Every row comes from one small tree of marks. The marks that hang from a mark follow it in brackets, in alphabetical order. Every link used is in the known rows. Which tree was each row made from?
Known rows:
gurupu(gisif(rodi)): [ -4.6 -21.0  31.6  11.2   4.6   4.0 -35.5   6.8  33.0 -13.9  27.8   8.1
  -4.0   0.0  20.2  16.1  13.8  30.0  11.4  59.4   6.1 -26.6  60.0  -2.6]
rodi(gisif(rifik sudufo)): [  8.8  42.6  10.3   4.5  -2.2  10.1 -13.5 -27.0  19.3  31.5  21.8   6.8
 -14.4  33.8  20.6  -4.1 -21.4   9.8   6.2 -60.7  40.0 -54.1  14.3  -7.4]
gurupu(gisif(rifik sudufo)): [ 16.2  36.5   8.9  13.6  11.3   8.1 -21.3 -17.4  25.8  28.3  40.4  -0.9
 -50.8  30.9  24.5  -8.9 -22.5   6.4  -4.3 -51.7   4.7 -43.8  54.9 -14.9]
gisif(rifik rodi sudufo): [ 10.3  23.8  18.2  -5.6  15.2  21.9 -20.6  -1.1  22.3  27.3  20.4  -2.6
 -30.8  20.5  16.3 -19.0  -5.2  19.2  -1.9 -36.8  15.8 -48.5  31.2  -4.2]
luzu(zali): [ 32.3  -8.2  46.3 -29.4   0.2 -64.7 -13.2 -43.1  18.3  -4.5   8.5  20.8
  -1.4  -5.3  38.8  -8.6   5.8  19.2  -5.0  14.5   4.2 -58.9 -18.1  -9.8]
reguso(zali(luzu(gisif(rifik) kubit))): [ 29.3  13.2  35.2 -39.7   9.9  -8.2  23.7   5.5   9.5   4.1   3.9  13.7
  23.3  -5.1  28.9  22.3 -18.8   2.4  31.2 -17.5 -26.0 -23.7 -27.8   5.4]
kubit(gifaka): [ 16.0   5.1  19.8  27.9   1.5   1.7  20.1 -52.5  13.2 -10.5   1.0  31.7
  13.3   9.1  59.5 -18.7  16.6  16.5 -17.0  28.7  21.0 -58.3   8.2 -16.0]
gifaka(kubit(luzu(gisif))): [ 35.4 -17.3  11.9 -28.3   8.1  14.7  -7.1 -37.0  -4.5 -17.9  -2.5   3.8
  -2.7 -10.2  28.8  10.8  -0.7   3.5 -14.1  41.4  -9.5 -20.4 -20.4  -3.6]
gifaka(kubit): [ 12.1  -5.8  25.7 -10.7  14.4  -9.6 -14.2 -50.6  -2.5 -13.4   1.6   5.7
   5.3 -12.7  39.9  -3.0  -6.7   7.6 -23.7  42.1  -4.3 -47.5 -15.7 -12.9]
sudufo(gisif): [ -0.8   2.7   5.5 -12.9  14.4  -4.1 -15.3 -35.3  33.0  -2.5  -5.5  16.2
  42.7  10.8  35.0  13.0  -4.2  19.0  -4.4  25.6   9.7 -30.9  10.4 -11.8]
reguso(zali(luzu(gisif(rodi sudufo)))): [ 22.5 -10.8  31.1 -34.5   3.4  19.0  15.4  -4.8  41.9  10.7  15.7   8.1
  33.0   4.4   4.1   8.2  -5.3  36.4  37.9   6.9  30.5 -22.1   9.9  -4.4]
morar(rifik(gisif)): [ -0.2  -0.4  10.4  -0.3   4.0  -8.7 -52.6 -20.2   6.0   3.7  10.8  32.3
 -45.1  19.0  15.9  12.2 -17.4   8.6  -9.4 -27.0  -6.8 -46.9  18.2 -13.7]
sudufo(gisif(rifik)): [ 13.9  30.1   2.7  -9.8  15.6   5.0 -13.4 -30.3  28.0  11.7  -5.5   7.4
  23.2  22.5  28.4   4.2 -23.0  10.6  -0.4 -27.1  -6.0 -31.9  17.7  -6.3]
gisif(rifik(morar) rodi): [ 17.8   2.9   1.0   8.6  31.4  13.3  -7.0   1.0   1.9  -5.3   8.3  24.1
   3.4   2.3  27.3  -1.1 -14.2  13.5  -6.7 -11.4 -18.0 -21.4  37.2  11.4]
rodi(gisif(sudufo)): [ -6.1  16.7  12.2   2.5  -3.5  -0.1 -15.6 -32.2  24.2  18.2  22.1  14.0
   5.9  24.0  25.5   4.5  -5.4  16.5   1.6  -8.7  54.2 -52.9   6.1 -14.0]
luzu(gisif(rifik(morar) rodi sudufo)): [ 26.3   7.3 -31.6  10.0  25.1  25.5 -16.6  23.2  11.5   6.5  21.3   9.9
   2.0  26.7  14.6  -1.0 -13.6  12.6   0.2 -49.3  -3.3  -8.9  27.8  14.6]
reguso(zali(luzu)): [ 25.9   2.9  57.9 -35.3  10.7  -8.2  37.2 -58.6  28.0   8.0  -0.5  30.3
  27.1 -13.4  30.4   4.5 -15.7  22.7  18.7  22.1   9.6 -48.4   4.3 -16.3]
rifik(gisif): [  0.8  -5.0  13.3   4.8   6.2  -8.8 -21.3 -28.0  20.2  -3.9  14.0  23.0
 -31.9   9.8  28.6  20.1  -4.4  19.4 -13.4  26.4   9.3 -40.4  15.3 -17.6]
gurupu(gisif(rifik(morar) rodi sudufo)): [  3.2   7.9 -21.2  26.9  31.1  22.2 -16.6  19.7  14.3   6.9  43.8   9.8
 -34.0  20.0  16.0  -2.6 -24.3  15.5  -3.0 -40.5  -2.4  -6.0  82.6   3.4]
gifaka(kubit(luzu(gisif(rifik rodi) zali))): [ 53.3 -22.1  27.2 -51.4   1.1 -15.2 -19.8  -2.3  -3.4 -19.0   4.2 -15.8
 -21.9 -17.0   3.8  -4.5  -6.9  16.6   8.1  -4.2 -14.8  -7.6 -19.1  17.9]
reguso(zali(luzu(gisif kubit))): [ 14.0 -12.6  38.6 -42.6   8.5 -16.7  22.2   0.4  15.2 -10.9   2.8  21.4
  40.9 -15.5  34.9  29.5  -1.3  10.7  26.4  34.1 -12.0 -23.0 -33.4   0.3]
zali(luzu reguso): [ 25.6  27.0  16.0   3.5  20.1  -1.7  18.1 -34.1  11.6  17.9  10.1  25.5
  20.6  -4.1  32.4  18.6  39.4   4.4  -7.8  30.5 -10.3 -56.9   1.3 -20.7]
reguso(zali(luzu(gisif(rodi) kubit(gifaka)))): [  2.4 -30.1  28.1  -8.8   0.7  12.1  39.5  20.4  14.6 -31.9   3.5  22.1
  54.7 -17.0  38.3  14.3  20.5  28.9  31.9  55.2  14.1  -5.7 -14.1  10.6]
kubit(gifaka luzu(gisif)): [ 41.5  -4.4   6.6  10.6  -3.2  26.3  28.0 -38.6  11.2 -15.3  -4.0  31.4
   4.6  11.4  49.0  -3.5  23.9  11.2  -9.1  27.6  16.3 -29.9   2.3  -7.0]
zali(luzu): [ 21.9   6.8  26.2 -10.8  19.9   7.1  23.4 -51.4  10.3  11.9  -2.2  40.7
  24.5  -9.7  39.0   8.8  -5.3   6.7 -10.7  35.6  -6.9 -57.2   8.1 -12.6]
sudufo(gisif(rifik rodi)): [  0.7  11.3   5.8 -11.3  15.3  19.1 -25.8   0.8  33.1   3.6  -3.5  -0.3
  29.9  13.8  12.5   6.1 -10.8  24.9  13.6  -4.6   2.3 -18.9  34.1   6.0]

Which tree is each row?
[ 60.1   3.0  10.2   0.1 -14.2 -35.8  22.6 -25.5  14.2 -16.2  14.2  16.2
  -4.6   8.0  37.9  -2.5  66.4  16.7  -1.9   8.6  14.5 -30.3 -25.8  -9.9]
kubit(gifaka luzu(gisif zali(reguso)))
[ 66.8 -11.3 -11.9 -37.4  21.4 -29.2  10.7 -29.0 -25.1 -23.9   3.9  11.4
 -17.5 -12.2  25.7  -3.0 -33.3  -6.1 -17.1 -39.7 -35.5   1.8 -23.2  14.9]
gifaka(kubit(luzu(gisif(rifik(morar)) zali)))
[ 44.7  10.5  23.4  -3.5  -2.4 -37.8  33.5 -43.9   7.4  -7.5  13.2  19.3
 -26.5  -2.4  45.0 -17.3  61.7  19.7 -15.1   8.3  21.5 -43.3 -11.3 -20.3]
kubit(gifaka luzu(zali(reguso)))
[ 20.5  29.1 -25.3  17.2  17.7  28.1  42.6   7.0  -9.3  14.6  15.6  23.6
   5.5  18.7  48.6  -6.8  -5.2 -10.1 -14.0 -43.7  -3.8 -34.1 -13.7   0.2]
zali(luzu(gisif(rifik sudufo) kubit(gifaka)))
[  1.8   1.1 -27.3   0.8  37.1  19.7 -10.4   6.8  16.1 -10.5  -1.1  17.6
  39.6  10.0  17.7  11.6 -24.8  18.6   1.6 -15.2 -11.1   4.4  45.4  14.0]
sudufo(gisif(rifik(morar) rodi))
[ 57.9 -10.0  33.3 -47.6  -3.9 -16.8 -15.8   6.8  17.5  -3.4   5.4   3.2
 -22.5   1.3   5.5   0.1   5.4  20.7  20.5 -15.6  -5.7 -17.8   0.3  16.8]
kubit(luzu(gisif(rifik rodi) zali))
[ 49.1  -6.1  16.1 -50.4  -1.2 -30.9  -3.9 -27.4  21.0   9.3  15.7  12.1
 -31.7  10.3  22.4  -5.8   6.8  15.8  -4.5 -23.6  18.8 -33.8 -19.2  -9.2]
kubit(luzu(gisif(sudufo) zali))
[ 23.3 -16.6  15.0  -1.1  -8.5 -37.3  -7.2  42.5   0.0 -28.8  12.3   5.7
   7.9   2.4  38.8  -7.7  23.4  16.5  12.2  -6.2  -5.5 -17.1 -30.7  23.5]
luzu(gisif(rifik rodi) kubit(gifaka) zali)
[  7.0  33.7 -24.7  17.4  19.3  11.3   1.2 -20.8   3.4  17.7  21.9  23.8
  -3.6  28.6  27.6   2.5 -35.1   1.3  -5.2 -71.6  25.3 -30.1  24.5  -0.4]
rodi(gisif(rifik(morar) sudufo))
[-13.8 -18.6  14.0  -2.4   4.0   6.4 -64.3  11.2  10.5  -3.6  12.4  24.0
 -39.1  12.9  -1.5  13.2  -6.6  25.3   5.2  -3.9   2.5 -32.4  33.0  -2.5]
morar(rifik(gisif(rodi)))
[-13.7 -32.7 -17.3  14.9  26.2   6.5 -19.3   9.8   7.0 -26.3  18.0  32.4
 -15.3   1.2  19.6  26.6  -7.1  29.7 -12.1  38.2   4.5  -4.4  42.2   2.6]
rifik(gisif(rodi) morar)
[ 40.3 -10.2  33.5 -16.1  -1.6 -29.5  37.6 -60.5   6.4 -15.1   0.2  33.1
 -23.4  -8.9  52.9 -27.0  17.5  19.9 -17.3  14.1  24.7 -44.5  -3.5 -12.1]
kubit(gifaka luzu(zali))
[  4.1 -11.8   1.7  22.3  -1.2  -6.5   4.5   7.8   0.0 -27.9   5.6  23.8
  27.7   9.4  62.5   7.4  31.1   4.1 -12.4  41.6  -0.6 -31.4 -31.3   1.4]
luzu(gisif kubit(gifaka))
[  9.4  15.2 -16.7   8.3  37.5  22.4  -5.5   3.7   5.1  14.0  21.9  16.0
 -20.1  15.9  22.1 -16.2 -18.8  13.6 -12.9 -48.5   3.0 -24.2  42.3   1.9]
gisif(rifik(morar) rodi sudufo)
[ 71.1  17.2  12.3 -35.1  -0.2 -38.2 -10.3 -18.5  -6.8  -4.3  15.3 -19.8
 -32.0  -2.9  12.9   3.8  24.5  -0.9  -1.6 -32.8 -26.7 -20.6 -40.9   0.8]
gifaka(kubit(luzu(gisif(rifik) zali(reguso))))
[ 21.2 -25.5  13.5  -2.7 -11.0 -61.3   3.6   5.1  -1.0 -35.4  10.3  21.8
  21.3  -0.1  60.5  -1.8  29.3  10.6  -7.0  24.7   2.4 -30.8 -53.0   6.2]
luzu(gisif kubit(gifaka) zali)
[-19.0 -11.3   1.0   3.1  11.8  12.9 -32.7   5.5  27.1   7.3  31.7   6.3
 -47.6  17.4  10.1   9.0   1.3  35.0  -7.9  12.6  39.0 -30.6  34.5 -14.4]
rifik(gisif(rodi sudufo))
[ 40.1  22.5   1.1  13.5  -8.3 -59.8   2.0  26.6  -3.3 -13.5  23.2  -0.6
  -1.3  15.3  47.2  -0.5  55.6   0.8   1.2 -30.4 -17.4 -32.1 -52.4   5.0]
luzu(gisif(rifik) kubit(gifaka) zali(reguso))
[ 37.7   1.0  10.9  -0.1  -7.9 -51.6   5.8  10.8  -5.1 -21.0   9.8  13.4
   2.4   9.8  53.5  -9.5  11.1   1.5  -1.3 -26.9 -13.4 -31.9 -45.6  14.6]
luzu(gisif(rifik) kubit(gifaka) zali)
[ -3.1  16.7  11.8  -6.0  30.2 -14.2  14.6   5.2  -6.7   9.5  15.1  23.7
  14.7 -15.2  43.9  29.0  46.7  -4.4 -14.2  43.5 -25.4 -47.3 -23.4 -13.9]
zali(luzu(kubit) reguso)
[-20.4  -7.3  -0.7  -2.8   8.9  15.6 -63.6  15.1  13.4  16.2  28.1  14.4
 -60.5  25.0  -6.0  -0.7 -10.7  26.7  -3.0 -39.8  21.2 -36.3  37.5  -9.6]
morar(rifik(gisif(rodi sudufo)))
[ 42.1  10.1  37.9 -37.0   5.8 -52.0   1.8 -32.7  13.5   5.6  14.9  11.2
 -33.6  -7.6  29.1   1.3  51.9  15.4  -7.6  10.2   2.4 -45.8 -15.4 -18.6]
kubit(luzu(zali(reguso)))
[ 66.9  -2.8  22.3 -50.6   1.2 -29.9  -6.5 -35.3  -8.2 -10.6   1.6  -6.5
 -28.0  -9.0  19.6  -5.9 -18.4   0.0  -3.8 -28.6 -22.8 -20.4 -34.0   8.5]
gifaka(kubit(luzu(gisif(rifik) zali)))
[ 52.4 -29.1  25.0 -53.0  -1.8 -39.7  -7.2 -40.0  -3.4 -24.9   1.3   2.2
  -7.3 -19.9  24.6   3.2  -1.3   9.8  -9.7  26.0  -7.8 -19.7 -41.9   0.6]
gifaka(kubit(luzu(gisif zali)))
[ 56.4 -17.5  19.6 -14.5 -14.2 -26.1  27.2 -40.5  12.6 -22.5   0.4  30.0
  -1.3   1.3  44.9 -11.3  22.1  18.6  -3.4  12.8  18.8 -29.0 -18.2  -1.5]
kubit(gifaka luzu(gisif zali))
[ 58.4  46.0  -0.9   7.9   9.7   9.8   9.9  -8.9  12.7  25.1  12.6  12.8
  23.7  17.9  17.9  24.4  25.7  -6.2  11.2 -22.2 -31.2 -42.6  -6.6  -3.4]
zali(luzu(gisif(rifik)) reguso)
[ 38.9  -4.3  10.7 -36.7  -2.2 -25.2 -20.2  20.7  26.6   9.4  31.5  -9.7
 -29.1   9.5   0.3   4.6  61.0  28.0  11.5  -4.5  23.4 -20.2 -10.6  -5.3]
kubit(luzu(gisif(rodi sudufo) zali(reguso)))
[ 51.5  10.8   9.4 -26.5   9.9  23.4  -6.3 -33.3  -9.7  -4.0  -2.3  -3.9
 -22.6  -0.3  23.3   3.2 -17.2  -4.1  -9.2 -12.8 -25.1 -21.2 -11.8   2.0]
gifaka(kubit(luzu(gisif(rifik))))
[ -4.5  -1.9   6.8  12.7  21.4   8.8  52.0 -22.0 -13.1 -11.3   0.9  45.9
  26.7 -16.0  68.7  -0.6  13.1  -0.2 -23.7  47.1  -1.9 -46.2 -12.4  -6.6]
zali(luzu(kubit(gifaka)))
[ 15.3  10.4 -15.9  30.3   9.7   2.4  35.9  14.0  -6.9 -10.8  13.1  27.1
  43.6   1.3  53.8  24.1  62.3  -3.3  -8.8  43.0 -13.6 -28.8 -33.1  -3.8]
zali(luzu(gisif kubit(gifaka)) reguso)
[ 51.5   3.4 -11.0   1.4   9.5 -45.1 -23.3  35.6   9.1 -13.9  25.2   3.2
  14.6  11.2   7.7  14.0  33.4  15.1  16.4 -30.9 -27.3  -6.9  -5.2  20.7]
luzu(gisif(rifik(morar) rodi) zali(reguso))
